Each row was made from one walk, in order. Every step used is in the known rows, and no mark comes twice. Write each row's walk.
Known rows
legi sulimi: [ -8  -5 -12  -4 -41  14   7 -26  18   3   8   7 -13 -15  13   3  16  38
  -6   9  -1  22 -25  24 -29   0  16  -4  -9 -19  23   7 -41 -26 -13  14
  11]
mugi fezun: [ -4 -15 -26 -25 -27  25 -22 -26  21  -9   9 -37   8 -23 -25  36   6  25
   3  29 -11  -8 -34  10 -32   0  35 -20 -27 -43  15  43 -51 -39 -37  -3
  25]
kuvek legi bega silus: [  3  -5 -16  -8  -8  11  31  -6 -12  -6 -30 -22 -18 -19 -13 -61 -22  51
 -48  15 -15   4  29  18  -3 -25 -11 -23   4  16  13   8  12 -60 -10  21
   1]
kuvek silus sulimi: [-13   4 -19   3  -4   3  12 -21  -7  15 -12  -7   7  -8  -5 -33  -8  35
 -20  20 -15  20  20  37 -22 -25  -4   3 -19 -17  15  16 -44 -29   5   8
  -5]
bobe legi: [ 11 -16  -3 -29   1  12 -18 -32  16  20   6 -26  -3 -11 -24  14   9  26
 -11  24   7  21 -47  21 -13   1  21   0 -32 -23  31  26 -42 -37 -21  -2
  -6]
kuvek legi bega: [  4  -8  -1  -8 -21  26  11 -15   0   6 -19 -12 -10 -14  -8 -36 -13  56
 -29  14  -7  19  17  36  -6 -15   9 -25   3  -1  16   7 -15 -44  -8  39
  -1]
kuvek silus: [ -3 -11 -13 -20 -26  13   4 -23  -1   6   7 -14  11  -8 -15 -26  -4  52
 -29  19 -18  26 -24  31 -22 -27   2  -1 -13 -14  10   1 -31 -51  -1 -15
  15]
getev silus deguz legi: [ -9 -13 -11   1  39   4  16   8  18   7 -15  -7  21 -38 -35 -29  -3  31
 -45  13  -8  14  45  27  15  -7  -4 -44 -39 -18   9 -26 -23  -2 -25   0
   2]
sulimi silus deguz legi bega: [-11 -21 -19  15  47  16  42  12 -11 -13 -27  -6  -4 -32   4 -46 -27  34
 -31  18  -2  -6  81  39  35  -3  19 -67  -4   5  16 -13   0 -14  -6  12
 -16]
bobe silus getev: [-26 -26 -12   1  22  31 -31 -27  12  34 -21 -24   1 -11  11  34  -2  25
  32  -9  -5  36 -32  31 -44  -7  25  10 -12 -45  -1  30 -45 -17  -6   3
  -4]
mugi silus deguz: [-17 -17   5 -20 -50  23  -2 -19  15  34  36  18  21 -15   9  -2 -17  38
  -6  21  -3  48 -18  37 -19  -4  12  -2 -37 -28  27 -15 -43 -46  22  33
   3]
deguz legi bega silus: [ -5  -8 -20  -9   6   0  27  -1 -12 -12 -30 -20 -12 -29 -11 -56 -27  38
 -42  11  -8  -6  29  19  10 -15   6 -35   0  13  10  11  14 -50 -10   6
  -5]
getev legi sulimi silus: [ -5  -6 -39   6  20   8  22   5  31 -27 -28   0   0  -4   3 -37  19  44
 -20  18  -5  -5 -14  18  -8   5  10 -50   4  11  18 -33 -28  -7 -25 -13
  27]
kuvek legi sulimi: [ -8   4 -22  -1 -33  18  13 -17   5   7 -16  -3 -19 -17  -8 -35  20  47
 -25   9  -9  32   7  18 -23  -8 -12 -11 -10   5  28   0 -22 -23 -22  29
   5]
bega silus deguz: [ -1 -13  -9 -16  -7   5  20 -11  -1   3  14 -13  11 -35  -8 -18 -17  23
 -33  20  -6  13  15  20 -13 -17  -9  -7 -35 -19  20   9 -13 -51  -4 -16
   8]
sulimi silus getev legi bega: [-11 -13 -19  13  55  24  10   8   5 -10 -45 -11  11   0  23 -23  -2  50
  16  13 -13  -5  14  43  -3  12  40 -48  31   3  -2 -15 -23  -6   5   3
  10]
deguz silus getev: [-27  -9 -13 -15  10  22   8 -13  -8  16  -9 -16   6 -22  10  12   3  31
  19   7 -20  25 -12  22 -26  -9  17   7   2 -22   2  11 -21 -14   9 -13
   8]
deguz silus getev legi sulimi: [-27  11 -33  11  29   2  22   5   1 -14 -31   2   1 -22   7 -24  17  27
  17  -4 -15  20  12   2 -21  11  -5 -18  23   4  13 -15 -10  18  -4  -7
  17]
silus suse: [ -3  -3 -15 -25   3  30 -29 -47  21  37  37 -15   2  -7   4   5  20  61
  -6   1  -8  27 -75  51 -16 -12  16   9 -22 -27  -6  16 -40 -48 -19  -3
  21]
kuvek silus suse: [ -3   4 -26 -20  12  23 -13 -40   5  25  28 -16   0  -1  -9 -32   5  73
 -26  -3 -21  32 -48  46 -12 -30 -14   8  -7  -9 -10   8 -25 -54 -12 -18
  23]
legi bega silus: [  3 -15  -6 -13 -17   7  24 -17   2 -14  -3 -12 -11 -17   8 -23 -29  41
 -30  16  -4  -1  -1  27 -10 -18  19 -14   8  -6  12  18  -2 -64  -1   2
   9]
mugi silus deguz legi bega: [-19 -11  -3   1 -25  17  17  -2  -5  19   3  19   9 -26   5 -46 -39  41
 -17  13   0  37  47  38  14   3  10 -36 -15   2  26 -17 -10 -36  25  60
 -22]
bobe legi bega silus suse: [ 10  -2 -19 -13  59   9   1 -35   2   7   9 -30 -35 -13  -8 -27 -15  44
 -24  -2   2   3 -23  31  15  -8   0  -5  10   8  13  37   9 -58 -22  -2
  -8]
sulimi silus: [ -4 -26 -20 -22   2  26   8 -13  18   7  -4 -17   2  -6   7  -3   6  47
 -18  27 -12   1 -39  37 -13 -15  34 -25 -19 -18   7 -12 -41 -40 -15 -20
  18]
bega silus: [ -2 -13 -16 -31 -21   6   8 -19   8   6   5 -23   4 -18  -7 -13  -4  36
 -34  19 -13   7 -40  18 -26 -20   6   0 -25 -13   9  11 -21 -61 -13 -22
  20]
kuvek legi: [ -1  -6 -12 -26 -28  25  -8 -20   7  24  -8 -23   6 -14 -23 -27  13  52
 -30  20 -14  27 -21  29 -22 -19  -4  -9 -31  -7  15   3 -31 -44 -18  15
  10]
bega silus deguz legi: [-12  -6 -23 -11  15  -2  23   3 -15   4  -7 -21  11 -45 -27 -50 -15  20
 -45  17 -12  11  41  11   7 -14 -20 -26 -43   1  17   5   4 -34 -14 -13
  -5]
kuvek legi sulimi silus bobe: [ -9   1 -63   6  -9  26   6  -1   7   9 -14   0  -9  -6  12 -26  -6  62
 -23  28  -8  22 -10  22  13  -5  13 -36   7  19  26 -24 -25  -8 -64  17
   7]
deguz legi: [-12  -8 -18 -25 -16  15 -13 -15   4  19  -8 -18  13 -24 -23 -23   8  41
 -26  16  -8  17 -23  27  -9  -8  18 -21 -36 -13  10   5 -32 -31 -18  -1
   3]
getev legi sulimi: [ -1   3 -20   0 -21   3   1 -12  31 -14  -9   4   6  -9  -8 -28  22  41
 -14   9   1  17 -26  16 -23  10   7 -27  -5  -5  22 -14 -34 -15 -19   4
  25]
bega silus bobe: [  3  -6 -37 -28 -35  11 -22 -18  11  16  32 -13  23 -15   3  10 -32  47
 -25  32  -4  21 -70  23  -3 -15  27  -1 -21 -15  13   8 -22 -51 -47 -13
  18]
sulimi silus bobe legi: [  7 -18 -41 -21  26  20 -30 -14  16  21  11 -24  10  -3  -5  25 -19  39
  -9  43   5  13 -65  24  21   6  47 -27 -15  -8  28   3 -41 -21 -63 -14
  -3]
getev silus: [  0 -20  -4 -20   3  14  -1 -15  41  10   0  -8  13 -11 -13   6   9  46
 -33  16  -6   9 -36  33 -18 -15  24 -18 -19 -31  -1 -16 -45 -29 -24  -9
  27]
silus getev legi: [-11  -3 -14  -8  10  19 -28 -12  11  19 -14 -15  34  -7  -3  -5  25  41
  18   9 -13  25 -38  31 -33  12  22  -9 -15 -20   0   0 -45 -11   3  -3
  19]

Which walk is each row?
[-13 -14 -20  17  12  13  40  -3   8 -13  -3  13 -13 -25  22 -12   1  28
 -15  15  -4   8  42  28  -1   2   7 -33  -8  -9  30 -17 -24  -9 -11   2
   2]  legi sulimi silus deguz
[ -5 -25 -11  -7  15  22  22  -5  11   5   6  -9  11 -23   6  -6  -4  31
 -20  26  -6   6  17  40  -1  -9  21 -32 -29 -25  16 -12 -34 -29  -8 -14
   7]  sulimi silus deguz
[-21  -6  -3  -1 -13  27 -12  -7   9  21 -14  15  22   8  25 -21 -11  58
  27   8 -10  36 -20  42 -24  19  33 -18  18  -2   8 -17 -31 -24  39  52
   5]  mugi silus getev legi bega
[-14 -13 -30  -5  48  25  -6   4  12   7 -35 -20  24  -3   5 -15  22  45
  14  18 -20   1 -24  33 -19   8  27 -33  -3  -4  -4 -20 -39  -4  -2 -21
  19]  sulimi silus getev legi
[ 14 -18 -28  -5  34  21 -11 -10  12   3   1 -15  -5  -1  14  15 -41  45
  -8  39  14   3 -27  34  39  10  58 -40  16  -2  30   7 -25 -22 -51   8
 -15]  sulimi silus bobe legi bega
[ -4  -9  -6  -7  -5  13   5 -11  -2   3 -19  -9  -3 -24  -6 -32 -13  45
 -22  13  -1   8  17  35   7  -4  27 -37  -4  -5  12  10 -11 -31  -8  25
  -8]  deguz legi bega
[-13  -6 -12   4  24   3   7 -12  34  20 -21  -1  11 -10  -4  -2   5  33
 -23  17  -5   3   9  40 -17 -11  22 -13 -28 -34   8  -5 -55  -8 -16  15
   4]  getev silus sulimi
[ -4 -10   2   9   6  12  20  -2 -10   1  -9  -1   4 -40  -6 -35 -25  30
 -21  10   5  16  68  37  20   1  13 -42 -14 -10  20   7  -5 -22   1  32
 -20]  silus deguz legi bega
[-20 -16 -20   4  44  22 -38 -13  24  20 -37 -29  18  -8 -13   6   7  25
  24 -10  -5  29 -35  25 -39   1  15 -14  -9 -30  -3  10 -40  -5 -12  -5
   8]  bobe silus getev legi
[ 15 -16   8 -13   7  12  -6 -26  11   2  -3 -16 -17 -11  -9   6 -15  31
 -11  19  14  14 -12  30   2   8  31 -15   2 -17  33  31 -25 -38 -12  22
 -17]  bobe legi bega
[-13 -16 -26  -3  40  15  24  10  -5   4 -19 -15  10 -33 -12 -38  -4  30
 -31  24 -10   3  44  31  17  -7   8 -52 -38  -4  15 -18 -19 -15 -17 -11
  -6]  sulimi silus deguz legi
[ -3 -13 -30   1  33   9  21 -13  15  -8 -23 -11 -33  -8   2  -8  13  27
 -13  21   3   1  -8  12   3  10  19 -25  -1   4  40   2 -30 -12 -32  -8
 -10]  bobe legi sulimi silus
[  5   8 -44   2  -7   1 -11 -22  -2   3  16  -2  -6  -5 -10  -9 -23  39
 -18  24   3  43 -23   4  13   2  -1  -3   9   7  42  11 -28 -12 -50   4
 -11]  kuvek silus bobe legi sulimi
[-28  -6 -30  30  37  14 -17  -8  23   2 -46  -5  -7  -8   5  -3  13  22
  32 -19  -1  31  -6  13 -41  14   1 -17  11 -17  11   4 -33  13 -15  10
   3]  bobe silus getev legi sulimi
[-19 -15 -15  10  19  11 -17 -26  25  29 -24 -16  -6 -12   2   9 -12  11
  -2   0   7  19  -2  38 -34 -17  17  -1 -30 -45  16  33 -54 -19 -19  18
 -15]  bobe silus sulimi
[ 11  -8  -3  -7  -6  11  -3 -12  26 -14  -9  -5  13  -6  -7 -28  -8  47
 -18  16   4   5 -16  37  -6   3  28 -39   8  -9  10  -6 -25 -35  -4  16
  17]  getev legi bega
[ 13  -7 -13  -8   7  -2  20   0  15 -29 -21 -14   7 -12 -12 -51 -23  42
 -39  15  -4 -11  -4  21  -4  -9   7 -39   8  12   8  -5   1 -53  -6  -5
  21]  getev legi bega silus
[-21  10 -36  12  21  -1  12   2   1 -12 -34  -4   0 -15   5 -34  19  32
   7   2 -15  14   1   2 -30  12  -9 -10   9  12  12  -2 -11  -7  -3  -5
  17]  bega silus getev legi sulimi
[-24  -3 -21   5  28   9  19   1 -32   5 -41 -19  -8 -28   8 -38 -18  36
  -2   3 -19   6  42  21   0  -2  12 -18  10  11   0  21  10 -24   8  15
 -14]  deguz legi bega silus getev
[-12 -20 -10  22  52  19 -22  -7  19   1 -46 -16   4  -5   6  -3 -16  29
  26 -16   2  19   4  34 -23   5  25 -27  24 -24  -1  13 -23  -7  -3  20
  -2]  bobe silus getev legi bega
[-10   2 -34 -12 -47  14 -33 -24  21  35  35  21  -4   4  15  18 -23  42
   7  27  14  58 -70  14   1  22  29   2  -5   1  52  -3 -42 -20 -34  45
 -11]  mugi silus bobe legi sulimi
[-12   0 -27 -11  26   6  -6  -2   0   5 -24 -25  24 -14 -10 -26  13  36
   2  11 -20  10 -27  15 -29   1   0 -10 -10   0  -3   1 -17 -24   1 -20
  23]  bega silus getev legi
[  9   6 -29  -8  43   7   1 -16  20  -9   2 -17  -4  -6  -8 -58  -9  62
 -35  -7  -7  -2 -26  36   6  -9  -7 -29  16  12  -7  -1   9 -54 -16  -5
  27]  getev legi bega silus suse
[ -3  -9  -7   1  45   9   8 -15 -21   7 -28 -25 -21 -16   6  -4 -18  23
  13  10  -5  10  18  18  -3   8  17   1  18  -1  22  44   2 -27   6   9
 -25]  bobe legi bega silus getev
[ -4 -17 -40 -23  -9  30 -21 -13  20  18  20 -10  22  -2  17  20 -20  56
 -12  39  -5  12 -69  39   8  -7  53 -27 -14 -18   8 -13 -46 -31 -51 -12
  18]  sulimi silus bobe
[-19   2 -21  16  -4   2  22  -3  -7   1  -8  11  -6 -41  -6 -35   3  22
 -19   5   0  28  58  18   2   8  -9 -30 -28  -7  34  -1 -16   1 -13  22
 -13]  silus deguz legi sulimi
[-32   0 -40  21  28  32  27   1 -16  14 -53  -4 -24 -12  21 -33  30  52
  11   8 -26  19  34  21 -17   1  -4 -19  11  20  13 -12 -19   6  -9  19
  -4]  kuvek legi sulimi silus getev
[ -3 -15  -1  19  46   3  32  13  11  -8 -23   4   6 -37 -20 -40 -24  35
 -44   6   2   5  82  37  31  -4  11 -57  -6 -10  10 -21  -5  -5 -17  23
 -10]  getev silus deguz legi bega
[-34 -13  -6 -22 -43  35 -23 -27   4  53  12   9  19   0  30  17   3  51
  36  13 -17  55 -55  38 -43   5  32  19 -16 -22   9  -3 -53 -33  34  35
   4]  mugi silus getev
[ -8 -29  -1   2  13  18  -9 -22  24  15   2 -16   6 -30  -8  14 -22  11
  -7  -3   9  31   6  30 -23 -16   4 -12 -35 -51  16  16 -33 -31 -18   2
  -5]  bobe silus deguz
[-29 -10 -29  17  19  28  20  -9  -2   7 -26   5 -16  -9  44   5  22  42
  27   8 -17  12   4  30 -26  10  28 -11  16  -6  11  -2 -35   5   1   2
   3]  legi sulimi silus getev
[-20 -23 -19   7  34  10  -7  -8   9  16 -21 -24   4 -38 -30 -19 -22   8
 -22  -4   3  28  35  23  -1 -13  -8 -34 -43 -31  19  11 -17 -15 -28   3
 -18]  bobe silus deguz legi
[-17   2 -27   1 -19   5  10 -13   3   4 -15   1 -12 -25  -6 -31  15  36
 -19   8  -4  22   2  15 -10   2   4 -24 -17   1  23   2 -22 -11 -22  16
  -2]  deguz legi sulimi
[-15 -11  -6   2   9  17  18 -11 -18   2 -18 -12  -6 -16  27  -6 -19  41
  12   5 -14   7  15  30 -16  -4  21   1  21  -7   2  26  -4 -39  20  12
  -2]  legi bega silus getev
[ -4  -2 -43   2  70  19   5 -30  21  12   0 -15 -44  -3   7 -14  23  47
  -7   1   0   6 -34  27  10   7   1 -16   3   9  23   6 -19 -13 -39  -8
  -3]  bobe legi sulimi silus suse
[-17   9 -28  24   7  -5  38   1 -25 -12 -15   8  -7 -35 -21 -72  -7  31
 -36   3 -13  33  85   9   9  -9 -39 -30 -12  13  30  -9  -2  -6  -6   7
 -13]  kuvek silus deguz legi sulimi
[-18  -9 -30  16  56  19  14 -11  -5  12 -35 -10 -30  -7  21   9  19  25
  29  12  -6  13   7  15  -9  21  19 -11  12   3  32  14 -32  13 -13   1
 -20]  bobe legi sulimi silus getev
[-19   8 -21  16   6  15  -8  -8  10   4 -22   6  10 -10  10 -12  33  38
  26  -1  -9  28 -12  20 -34  23  10 -11   6  -7  14  -3 -38  10  -1  13
  13]  silus getev legi sulimi
[-19   7 -27  15  29  -9  35   2 -19  -3 -47 -11 -13 -29  -1 -63 -31  24
 -34  12  -6  -9  71  24  11 -11   3 -29  -6  12  19  23   2 -26  -3  28
 -26]  deguz legi bega silus sulimi
[-20   1 -67   6   6  18   0   5   4   4 -12   3  -2 -16  14 -21 -12  49
 -16  25  -2  12 -11  19  24   7  30 -47  -2  13  23 -23 -22   5 -63   4
   2]  deguz legi sulimi silus bobe
[-10 -10  -7  -8   3  10   3  -7  -4  17  -1 -10  19 -40 -24 -26  -3  25
 -24  15  -3  25  31  26   5  -3   0 -28 -48 -20  20   3 -22 -20 -10   9
  -8]  silus deguz legi
[-10  -7 -51   4 -17  24  -2 -11  18   1  12   9  -2  -4  33  14  -9  52
  -6  27   2  15 -42  26   5   3  42 -27   8  -4  23 -16 -37 -12 -54   1
  12]  legi sulimi silus bobe
